Every row comes from one small tree of marks. The marks that hang from a mark follow it in brackets, in alphabetical order. Every link used is in the known rows. Which tree was each row made from?
(in the rows, 128 means zero)
Known rows
fesip{bini{sofer toligob} lusi rulid{didon}}: [168 102 106 143  96 156 163 109 113  70 136 133 120 125 151 102 121  93
 110 194  67  47]
sofer{bini{toligob}}: [101 193  76 127 122 110  78 113 165 169 142 162 146  98 169 122 126 113
 180 136 107 146]
rulid{bini{lusi sofer toligob} detum}: [131 148 173  76 107  91 193  83 165 106 123 103 128 141 104 110 131 142
 158  99 107 123]
fesip{bini{toligob} lusi}: [124 126 108 141 111 130  87 135 143 183  82 144 133 129 177  98 125 105
 141 165 111 115]
bini{lusi sofer toligob{fesip rulid}}: [ 97 113 114  80 173 151 189  79 117 127 194  98 104 104  94  68  58 135
 158 141  99 132]
fesip{bini{lusi sofer toligob} rulid{detum didon}}: [145 105 143  96 117 128 192 118 102  59 123  93 120 130  90 114 144 124
 120 168  77  77]
rulid{bini{sofer toligob{fesip{lusi}}} detum}: [157 114 159 125  96  88 163  76 135 134  97 124 132 176 151  97 104 103
 157  97 168 115]
bini{lusi sofer toligob{fesip}}: [114 144 126  85 144 122 170  62 133 101 173 134 139 134  96  97  83 116
 180 135  92 121]
fesip{bini{toligob} lusi rulid{detum didon}}: [145  88 129 156  97 141 117 149 105 114  67 108 111 140 176 111 143  98
  92 163 123  82]
dupob{didon{lusi}}: [109 183 121 139 116 133  88 145 149 103 172 183 144 136 160 197 167 124
 120 117  97 119]
rulid{bini{lusi sofer toligob} detum didon}: [142 150 163  76 114  95 194 104 134  71 125 120 136 131 108 133 140 142
 134 107  91 104]
sofer{bini{lusi}}: [121 149 111 112 126 120  77 120 142 156 128 161 163  86 106 139 142 153
 173 135  92 169]
sofer{bini}: [121 182  89 150 112 115  57 132 164 167 142 170 164  98 141 152 163 125
 165 141 134 169]
sofer{bini{toligob{fesip{lusi} rulid{detum didon}}}}: [125  89  98 137 166 123  91 149  77 191  80 122 115  97 168  90  88 131
 137 116 147 135]
rulid{detum didon}: [121 173 134 156 123 118  96 172 149 101 121 136 152 128 132 177 194 124
 100 124 155 144]
loguf{lusi}: [145 191 124 149 137 164  75 109 172 150 138 169 154 125 136 143 148 129
 142 106 110 144]
bini{lusi toligob{rulid{detum}}}: [ 72 120 146  92 169 141 151 131 149 158 123  64  87  95 125  76 104 159
 126 113 112 150]
bini{sofer toligob}: [111 199 112 123 127 126 161  88 188  96 189 130 133 123 136 111 128 106
 157 145  87 107]
fesip{bini}: [119 156 103 148 100 127  69 161 149 172 125 156 159 132 132 157 183 109
 136 173 161 162]
bini{lusi sofer}: [132 156 147 106 130 134 160  96 166  78 174 131 150 110  72 129 140 145
 150 141  74 128]
toligob{fesip{bini{sofer} lusi} rulid{detum didon}}: [167  58 130 145 145 131 141 176  66 151  92 108 135 135 101 118 145 129
 104 156 173 121]
bini{toligob{fesip{rulid} lusi}}: [ 95  99 115 158 130 174  99  87 133 121 157 140 103 147 170 110  68  93
 137 137 158 141]
rulid{bini{sofer toligob} detum didon{lusi}}: [149 197 135 113 103  83 151 127 153 108 126 136 132 152 131 164 153 134
 111  87  82  90]
toligob{fesip{bini lusi} rulid{detum}}: [133  48 130 158 135 133  84 176  89 223  60  98 123 142 131 100 135 126
 116 144 216 170]
didon{lusi}: [117 196 108 157 115 129  64 142 175 152 146 158 141 131 130 166 156 135
 117 119  92 145]
namo{detum}: [ 90 164 126 157 129 144  98 168 148 133 134 176 160 121 120 143 163 101
 151 138 149 153]

Write each row's tree
[111  97 142 107 106 131 136 119 126 132  92  86 108 137 122  99 135 120
 131 157 122 124]	fesip{bini{lusi toligob} rulid{detum}}
[ 97 150 101 137 150 128  59 122 166 182 114 173 141  95 166 126 100 137
 178 120 108 155]	sofer{bini{toligob{lusi}}}
[140  99 162 139 143 142 152 170 134 114 135 115 119 114 111 154 146 170
  86 103 167 147]	toligob{lusi rulid{bini{sofer} detum didon}}
[108 158 136 131 155 144 143 100 187 105 161 142 130 120 133 117  99 129
 154 126  91 115]	bini{sofer toligob{lusi}}
[115 176 119 121 168 126 165 152 145 118 155  90  97 108 115 122 126 155
  94 107  58  88]	bini{sofer toligob{rulid{detum didon{lusi}}}}
[158 179 101 127  71 134 160  87 140  64 193 147 108 138 146 148 126 109
  97 132  53  66]	fesip{rulid{bini{sofer toligob} didon{lusi}}}
[139 115 155 120 129 100 148 116 116 109 112 151 142 165 135 154 111 121
 139  92 177 130]	rulid{bini{sofer toligob{fesip lusi}} detum didon}
[126 105 157 102 126 129 198  55 125  67 157  82 109 153  91  85  92 110
 153 128 116 108]	bini{lusi sofer toligob{fesip{rulid{detum}}}}
[163 106 120 117  99 156 163 123  98  49 163 133 142 114  72 147 164 125
 109 197  73  93]	fesip{bini{lusi sofer} rulid{didon}}
[134 146  84 146 116 107  74 121  91 146 113 146 124 140 150 148 115 109
 133 109 111 114]	sofer{bini{toligob{fesip{rulid{detum didon{lusi}}}}}}
[131  76 133 163 155 149 102 173  86 149  98 109 117 121 141 120 128 132
  86 121 183 147]	toligob{fesip{lusi} rulid{detum didon}}
[110 138 114 117 167 128 178 131 107 111 168  94 109 123 124 107 109 117
 121 128 151 119]	bini{sofer toligob{fesip rulid{detum didon}}}
[131  67 147  98 154 121 159 144  88 170 118  84 133 132  48 106 136 150
 141 149 171 164]	toligob{fesip{bini{lusi sofer}} rulid{detum}}
[199  77 158 160  68 126 163  97  93  59 124 128 131 172 129 141 143 101
  96 125 177 100]	toligob{fesip{lusi rulid{bini{sofer} detum didon}}}
[101  99 103  86 180 117 115 142  67 179 106 115 119  85 121 104  90 153
 152 116 129 157]	sofer{bini{lusi toligob{fesip rulid{detum didon}}}}
[ 90  89 125 134 178 149  98 208 108 187  76 108 106 105 148 127 125 150
  97 139 157 144]	fesip{bini{toligob{lusi rulid{detum didon}}}}
[162 139 174  97 102 100 172 127 131  67 126 128 155 132  77 165 175 154
 116 109 118 125]	rulid{bini{lusi sofer} detum didon}
[131  97 147 148 144 147 164 103 111  52 145 121 113 156 127 130  97 106
 118 122 145  98]	bini{sofer toligob{fesip{rulid{detum didon}} lusi}}
[113 133 151 131 123 115 101 154 144 132  83 148 129 141 172 162 135 136
 113  89 162 142]	rulid{bini{toligob{lusi}} detum didon}
[161 101 133 171  49 160 108  94 150 111 136 136 112 140 176 121 139 105
 100 141 150 127]	fesip{lusi rulid{bini}}
[ 90 129 125 127 182 174 160 118 173 131 182 106  95  90 132  85  77 150
 131 133  96 126]	bini{sofer toligob{lusi rulid}}
[113 121 110 130 122 130  84 123 105 145 123 190 139 148 176 161  90 108
 134 111 176 153]	rulid{bini{toligob{fesip lusi}} didon}
[157 124 126 123  91 111 154  60 137 132 139 151 134 161 159  95  86  93
 164 122 138 110]	rulid{bini{sofer toligob{fesip{lusi}}}}
[125 191 126 123  98  89  97 150 145 147  97 146 127 151 163 171 155 132
 103  83 112 119]	rulid{bini{toligob} detum didon{lusi}}
[127 131 173 108  93 101 118 127 152 139  96 120 143 140 109 150 169 151
 132  98 161 175]	rulid{bini{lusi} detum}
[ 95  88 103 134 195 131  76 166  84 196  94 136 119  97 152 122  82 148
 144 104 171 168]	sofer{bini{toligob{fesip lusi rulid{detum didon}}}}
[106  97 138 127 195 147 159 142 109 118 140 105 108 122 120 112  82 140
 117 110 152 128]	bini{sofer toligob{fesip lusi rulid{detum didon}}}
[196 102 166 162  65 133 171 111 130  42 124 117 123 148 133 139 166 118
  82 127 133  83]	fesip{lusi rulid{bini{sofer} detum didon}}
[151 116 110 137 148 114 118 190  77 173 119 119 136 144  74 160 159 142
  97 138 146 131]	toligob{fesip{bini{sofer}} rulid{detum didon{lusi}}}
[155  93 165 118  98 127 172 118 132  85 123  88 132 141  60 122 172 133
 126 165 118 119]	fesip{bini{lusi sofer} rulid{detum}}
[125 109 100 144 144 119  63 212  67 212  89 124 130 143 106 168 160 141
  87 135 173 160]	toligob{fesip{bini} rulid{detum didon{lusi}}}
[ 83  97  79 131 182 150  67 128 112 224 134 148 115  90 160  96  54 139
 171 123 158 183]	sofer{bini{toligob{fesip lusi rulid}}}
[153 157 135 129 119 114 147 165 134 130 149 109 116 124  99 164 169 165
  77 100 116 124]	toligob{rulid{bini{sofer} detum didon{lusi}}}
